Known rows, with every step that occurs
bovuk/fogan/palupud/busagu/sifov: [-10   7  19  14  25   4  -3  11  -7  -9  13   2  20  -7  33  26   3  -5
   2  29  18 -18 -19  -6 -10  -5  49 -10  24 -20  30  -2 -10  10  -6]
bidele/zemetig/luvo: [ 14  -3  15  12   0 -18 -25  16  -5  16  -4  11  33  -6  -7   7 -10 -35
 -14  20  51 -20 -12 -18  -7 -32   2   1  29  -2 -25 -14 -15   8  -3]
bidele/zemetig/bame: [ 15  -2   8   8  -3  -9  -6  16   1  25  14  22  37  13  -3  16 -31 -31
   3  25  17 -26  -6 -34  -1 -28  20   8   5  15   8   0  -1  12  -3]
ruviz/bame: [ -2  23   5 -14   9  11   8   9  -1  -2  10  18  31  27  33  11 -24 -22
   4  32  13 -20  -7  -7   5 -22  16 -12 -15  26  27   4  -1   0  -4]
govu/luvo/ruviz/bame/zemetig: [ 10   7   6  23   1   1  -1  -8 -24  34  15   8  16  27  64  -9 -66 -23
   1  29  -6 -22 -32  -9 -11 -27 -20 -13  27   4  28   4   6  18   1]
bidele/zemetig/luvo/ruviz/busagu/bovuk/fogan: [ 24  -5   3  32   0  -6 -22  -1  13  31  15  16  23  20  -7  21   2 -34
 -17  38  39 -19  -6 -37  -3 -24  11  -9  41  10   4 -15 -12  19  -6]
bidele/ruviz: [  0 -10   2 -13  -8  26   2  -3 -10   2 -19   9  20  25  31  25  -1  31
   4  18 -17 -18 -27 -16  20 -28  12 -25 -13  16  21   1 -12  10   5]
zemetig/bidele/ruviz/luvo: [ 25   8  -8  27  -2  19  -8  -4 -25  19 -25 -13  20  86  -1  29 -14  63
 -12  20 -14 -13 -32 -25  16 -20  20 -21 -21  34  -4   5 -27 -10   3]
busagu/bovuk: [ 15  30  -3  -4  -6  21  -1  14   7   7  -8  19  25   9 -16  29  25  12
  18  21  30 -21  -8 -18  20 -18  18  -5 -26  -6  24   1  -7   5  -2]
luvo/govu: [  3   9 -19 -36   3  11 -11   5   5  19  16  18  12   5 -10  14 -19  36
   2  -4   8 -24 -14 -14  15 -11 -33  -9  21   7  14   0  -2  14   4]
sifov/busagu/bovuk/fogan/palupud: [  1  19   5 -25  10  33   9  33  -4   3  10   9  19  43 -29  59  35 -22
  10  26  13 -22 -14 -12  25 -17  62  -6  29 -20  49   8  -6  15  -4]
ruviz/busagu/bovuk/fogan/palupud: [ 15  19  -3   7   1  22  -2   3   5  -7  16  24  23  44  13  52  28   3
  -7  30  31 -25 -20 -14  20 -15  31 -17  22   2  33   4  -7  17  -2]
gitid/lapu: [  8  18   0   2  -4  -3   7 -11 -15  -3   2  -8  42 -35  -4   7   3  17
   3   6 -10 -24 -16  -2  17 -10 -28  -9  11  -6   8  -8  -4  -7   6]
fogan/palupud/busagu: [ -3   6  16  -1   7  12   4   6 -11  -3 -26   3  20  23  44  22  -2  -7
  -6  36  29 -23 -35  -5  -1 -17  47 -15   9 -16   4   2 -13  26   5]
sifov/busagu/palupud/fogan: [ 19  25   9 -23  -1  26   9  27   3   5  20  -8  14   6  -7  18  -5 -10
  12  26   7 -34 -19  18   4 -20  49 -13  41 -13  23   3  -6  14   2]
palupud/fogan: [ -4  29   6  30  10  14 -17  12   0  11  15  -4  22  -7   2  10 -16  29
   3  22  13 -23 -13  -5  12 -20  35 -12  35  -3   4   8  -3   5   2]
gitid/sifov/busagu/bovuk: [  0  45 -18 -14   0  24   7  14  12  18  35  11  19  19 -58  34  24 -11
   3  -9   5 -24 -14  10   0 -10  68   9  -4  -8  34  24 -15   7  -2]
fogan/palupud/busagu/ruviz/luvo: [ 17  10   9  35  -2   0  -4  -1 -16  20 -35 -16  14  68  74  22  -9   3
  -5  39  13 -22 -40  -8  -4 -18  50 -29   0   4  -5  15 -28  13   3]
zemetig/bidele/ruviz/busagu: [ 23  -3 -20   6  -5  22  10  -7 -11   8  -3  14  22  66  19  46   3  34
 -22   9 -12 -16 -44 -22  14 -15  19 -24 -35  33  11   5 -21  -3   2]
bame/zemetig/bidele/ruviz: [ -4  -7 -19   7   0  21   2  -1 -37  16   1  19  18  29 -10  35  -2  14
  -5   8  -7 -21 -41 -21   8 -21   1  -9 -12  -5   8   2 -18 -18   3]
bovuk/fogan/palupud/busagu/ruviz/bame/zemetig: [ -5  -1   6  19  28   7   3   6 -29   4  27  10  14  41  60  33  -4 -43
   1  43   5 -23 -23 -11  -5 -17  49 -19  27 -11  42   6 -10  -9  -6]
luvo/ruviz: [-11   1   1  10  -3  22   5 -19  11  36 -18   7  14  -2  19  -2 -22  10
   7  30 -12 -20 -20 -19  13 -16 -21 -19   1   8  28  -1  -7  22   5]
bame/zemetig/luvo/ruviz/busagu/palupud: [  2   8 -12  12 -26   6  -4 -32  -1  29   0  17  13  -2  40 -12 -47 -36
 -19  39  33 -33 -36   5 -18 -24 -47 -16  41 -29  -2 -17 -19  17   9]
sifov/busagu/palupud: [ 28  11   7 -50 -12  26  20  19   4   4   4   4  16  12   4  20   6 -26
  15  15   9 -33 -23  15   6 -18  19 -12   8 -13  26  -4 -11  18   2]
zemetig/bidele: [ 17  20  -8  11  12  15   2  10  -8  18  -7   8  24  24 -25  25   0  25
  -2   7  10 -17 -25 -18  15  -7  -2  -4 -25   6  13  -1 -15 -13  -1]
luvo/zemetig/bame: [ 13  13 -15  16  -2   3  11   3   2  37   4  22  35  11  10  12 -78  22
  -7  22   6 -23 -11 -14  17 -31  38   2 -14   2   4   3  -7  19  11]
bame/zemetig: [-17   0 -10   2  -9  11  -6  -2 -20  11  14  22  20  -6  13  15  -2 -23
   7   6  17 -26 -29  -9   0 -21  -7  -3  11 -23  -6   4  -9   0   2]
bovuk/busagu/palupud/fogan: [  2  37  24  -1   5  30  -7  15  -1  18  10  -8  23 -29  15  17 -12  24
  18  21  21 -35  -6   6   6 -17  53 -10  33 -30  10  -3 -14   8   0]
bidele/ruviz/busagu: [  9 -14 -12  -8 -21  21   6 -16  -2  -3  -2  16  21  49  61  37   7  17
 -13  11 -13 -19 -41 -13   9 -25  19 -32 -16  34   3   7 -14  20   5]
govu/luvo/ruviz/bame: [ 23  13  16  19   5   3   3  -5  -8  32   3   0  18  33  66 -10 -66  -5
   1  32  -7 -17 -25  -8  -2 -24 -12 -17  14  20  37   3   6  24   1]
palupud/busagu: [ 21   3   4   0   0   8  -1  -3   0   4  -4  -2  19  13  40  14  16 -11
   6  12  22 -17 -23 -14  -9 -11  50  -9 -27  -4 -17   0 -14  17   0]
zemetig/luvo: [  7  24   6   9  -7   0 -20  -1   2  14 -22  -1  28   2   9  -4 -31  -4
 -12  21  41 -16 -16  -6   3 -22 -12  -4  16 -20 -13 -10 -17   6   5]
bovuk/fogan/palupud/busagu/ruviz/luvo: [ 22   1  13  44  16   7 -17  -4 -17  13  -5 -22  11  67  59  27   5  11
   1  36   4 -19 -24 -15   3 -13  51 -28  29   2  13   6 -23   2  -2]
bame/zemetig/bidele/ruviz/luvo: [  3  -2 -20  30  -8  15 -11  -8 -43  20  -5   2  17  70   2  30 -12  27
 -11  16 -10 -19 -42 -22   3 -24  11 -14  -3   7 -17   6 -27 -16   3]

Rows
[ 24  14 -20  23  14  -1  15   8 -23  25  21  11  18  53  48  28   1 -45
   0  22   5 -17 -30 -20 -20  -9  52 -12 -57  11  16  12 -21 -26 -10] : palupud/busagu/ruviz/bame/zemetig/bidele
[-20   5  -3  -7  -6   9  -1  -3 -28   1   2  18  26  41  44  12 -46 -25
 -16  42   6 -19 -23 -10  -5 -41  14 -16   7   4  12  -2 -12  -4   3] : bidele/ruviz/bame/zemetig/luvo
[ 16  -2 -11  31 -19   9  -3 -12 -16  31 -20  -3  27  79  42  17 -75  59
 -16  34 -22 -19 -21 -20  15 -43  57 -20  -7  36 -16   8 -21  20  13] : bidele/ruviz/luvo/zemetig/bame
[ 30   1  -5  16   0   2   5  -1   1  24  -6  -4  13  22  64  19  20 -17
  13   9   3 -17 -28 -17  -7  -9  47 -21 -49   3   4   8 -21   1  -3] : palupud/busagu/ruviz
[ -1   0  16  14   8 -14 -11   5   2  30  -4  15  31  12  12  -6 -47 -51
 -19  52  31 -18  -6 -25 -12 -34  -2  -8  29  21   7 -13  -8  13  -5] : bidele/zemetig/luvo/ruviz/bame
[  4  18 -29 -10   6  11  31  28 -20  33  32  17  20  66  12  47  -4 -69
   0   8 -17 -19 -33 -11  -3 -15  40 -10 -30  11  38  25 -17 -23 -10] : sifov/busagu/ruviz/bame/zemetig/bidele
[ 25  13  -4   8   7   0  14   6   0  14   7   3  19  43  77  17   1 -38
   9  27   3 -16 -20 -14 -14 -14  59 -22 -51  23  19  11 -15  -5  -8] : palupud/busagu/ruviz/bame
[  5  -9 -31  12 -10  18   6 -12 -31  11  17  25  18  51  18  45   3   4
 -21   4  -6 -22 -51 -19   1 -19   6 -15 -15   8  -1   6 -21  -9   3] : bame/zemetig/bidele/ruviz/busagu
[ 20   1 -15 -11 -23  27   7  -7   5  -3  -4  24  22  57  37  50  26  21
  -5  22   1 -20 -30 -20  15 -26  36 -28 -32  27  17   7 -14  18   2] : bidele/ruviz/busagu/bovuk
[ 33  17 -17  50   3   2 -10   1 -21  35 -12  -5  26  62  -8  19 -39  57
 -21  14  13 -16 -26 -11  15 -23  39 -11  -9  26 -43   4 -29   1   6] : ruviz/luvo/zemetig/bidele
[ 28   8 -23   3   2  16 -16  -2 -23  27 -11  -7  10  88 -17  29 -24  84
 -15   9 -17 -16 -28 -29  17 -16  -2 -21  -1  38  -1   5 -22  -5   4] : zemetig/bidele/ruviz/luvo/govu
[ -6  24 -16   3  14   9   9  10 -28   8  29  28  29  36  -3  21 -26 -31
  -7  26  14 -22 -22 -13  -4 -18   8   0 -14   7  22   4  -8 -23  -6] : ruviz/bame/zemetig/bidele
[ 16  15 -17  -3 -10   2 -29  -6  -4  25   3  -7  11  56   5   5 -28  48
  -4   7  12 -22 -15 -15   8 -16 -17 -14  31  24 -22   6 -14  16   4] : ruviz/luvo/govu
[-17  25 -19 -23   2  -8 -12   4 -15  14  31  26  23  19  10  -2 -64 -33
 -19  27  37 -22 -11  -7 -13 -27 -25   0  38  -8   4  -4  -3  -1   0] : ruviz/bame/zemetig/luvo/govu
[ -9  16   2   5  -2  18   2   6  -1  43  -7   1  25   1  45  38  10  -5
  18  -8  -4 -19 -17 -19  10 -13  40 -17 -32 -12  15  17 -25  -2  -6] : bovuk/busagu/ruviz
[ 49   8  -2  25  17   0   9  19 -40  24   8   9  26  59  35  24 -72  48
 -23  13  -6 -14 -36  -6  13 -36  47 -16 -10  31  11   1  -8   2   5] : govu/luvo/zemetig/bidele/ruviz/bame
[ 11  14  -5  -5  17  22  15  11 -20   5  -4  14  27  64   4  34 -23  27
  -9  32 -15 -14 -23 -21  16 -22  25 -18 -37  38  38   3 -13 -19  -2] : zemetig/bidele/ruviz/bame
[ 27  14 -25  14  -9  -2 -17  -4  -2  46  -1  -7   7  60  31  11 -22  41
   4   2 -10 -21 -20 -18  11 -14 -23 -28   5  30   2  16 -22  -1   0] : busagu/ruviz/luvo/govu
[  0  -3 -13  13 -16  18   9 -30  18  31   0  15  15  23  51  10 -16  -5
 -10  25  -8 -21 -33 -17   5 -13 -16 -26  -2  24  12   5  -9  34   5] : luvo/ruviz/busagu
[  5  22  12  -1   5  17   3  16  -7  -3 -30  10  21  30  19  36  19  -1
   1  45  43 -24 -25 -12   5 -17  62 -10  -7 -21  18   3 -12  24   2] : fogan/palupud/busagu/bovuk
[ 10  24  -8 -32 -11  27  14  29   8  11   1  11  22  35 -24  47  36 -30
  16  10  18 -20 -15 -12  14 -17  56  -1 -20  -9  22  13  -9  17  -4] : sifov/busagu/bovuk
[-17  13 -15  15  13  16  15  -9 -15  37  11  23  18  31   7   8 -46 -23
  -5  44 -11 -21 -23 -22  -2 -16 -13 -10  -4  15  41   3  -6  -6  -2] : luvo/ruviz/bame/zemetig/bidele
[ -7  24 -14  19  -2  -9   1   4 -14  27  11  18  24  27  53   7 -41 -53
  -4  31  16 -20 -20  -6 -11 -28  -4 -15  -7  -5  24   8 -17 -22  -4] : busagu/ruviz/bame/zemetig/luvo
[ 24  32  17   9   7  19  -7  11   2   1  11  -1  16 -25   3  -3 -22  33
  15  38  20 -38 -11  16   8 -20  11 -17  44 -12  25 -10  -6   2   5] : busagu/palupud/fogan
[ 38  13   5   8  12  19 -10   8   3   1  14   0  16  21   2  34  48  -3
  19  21  28 -15  -1 -26   3  -6  74  -3 -20 -12  11  -6  -8   5  -7] : palupud/busagu/bovuk/fogan
[ -1  11 -20  14   4  11  -2   4 -29  21  13  21  21  10 -24  25  -2  -6
  -4   4  15 -23 -35 -17   4 -12  -9   2  -6 -17   1   2 -16 -18   0] : bame/zemetig/bidele
[  9   5 -13 -17  -9  16  20  20   4  32   3   1  16  35  29  38  18 -40
  12  -5 -17 -19 -31  -7  10 -16  33 -18 -22   4  29  22 -17   5  -4] : sifov/busagu/ruviz
[  2  23  13   4  18  28  -9  19  -5  -4  -2  16  21  17 -22  43  22  20
  14  39  27 -23  -5 -17  32 -18  26  -9  29 -19  56  -3  -4   5  -2] : busagu/bovuk/fogan/palupud
[-15  13  -7  14 -13  -2 -19  -6 -18  18   0  13  24  -6  10   0 -29 -34
 -11  15  42 -22 -26  -5 -10 -27 -18   2  29 -40 -22  -7 -17   1   5] : bame/zemetig/luvo
[ 21  -5 -18  14  12  19  14  10 -23  25 -12  18  24  29 -13  37 -34  65
 -20  12 -11 -16 -33 -15  28 -29  43 -17 -29  21   2  -1 -22  -2   9] : luvo/zemetig/bidele/ruviz
[-30   5  -7   4   1  16  14 -15  -9  30  12  25  18  16  36  -1 -43 -38
   0  46 -10 -23 -18 -15  -4 -23 -12 -15   7  11  36   4  -1   9   0] : luvo/ruviz/bame/zemetig
[ 28   9 -17  50  -9  -4  -4  -2 -10  46 -13  -5  19  51  48  15 -31  32
  -3  13  -4 -19 -27  -7  15 -28  33 -29 -19  28 -19  15 -31  -1   4] : busagu/ruviz/luvo/zemetig
[ -5  18 -17   6 -17  -5   9  -3  18  -2  24  24  30  -9  58  23  -3 -18
 -10   1  17 -18 -32   1 -19  -6   5 -14 -23  15   1  11 -14  18  -7] : ruviz/busagu/sifov
[  0  21   2  29  -2  14 -12 -17  14  27 -15   8  18  35  18  17 -33  -4
 -27  58  33 -20 -19 -17   9 -19  -4 -20  51 -13  33  -9 -15  28   5] : zemetig/luvo/ruviz/busagu/bovuk/fogan/palupud
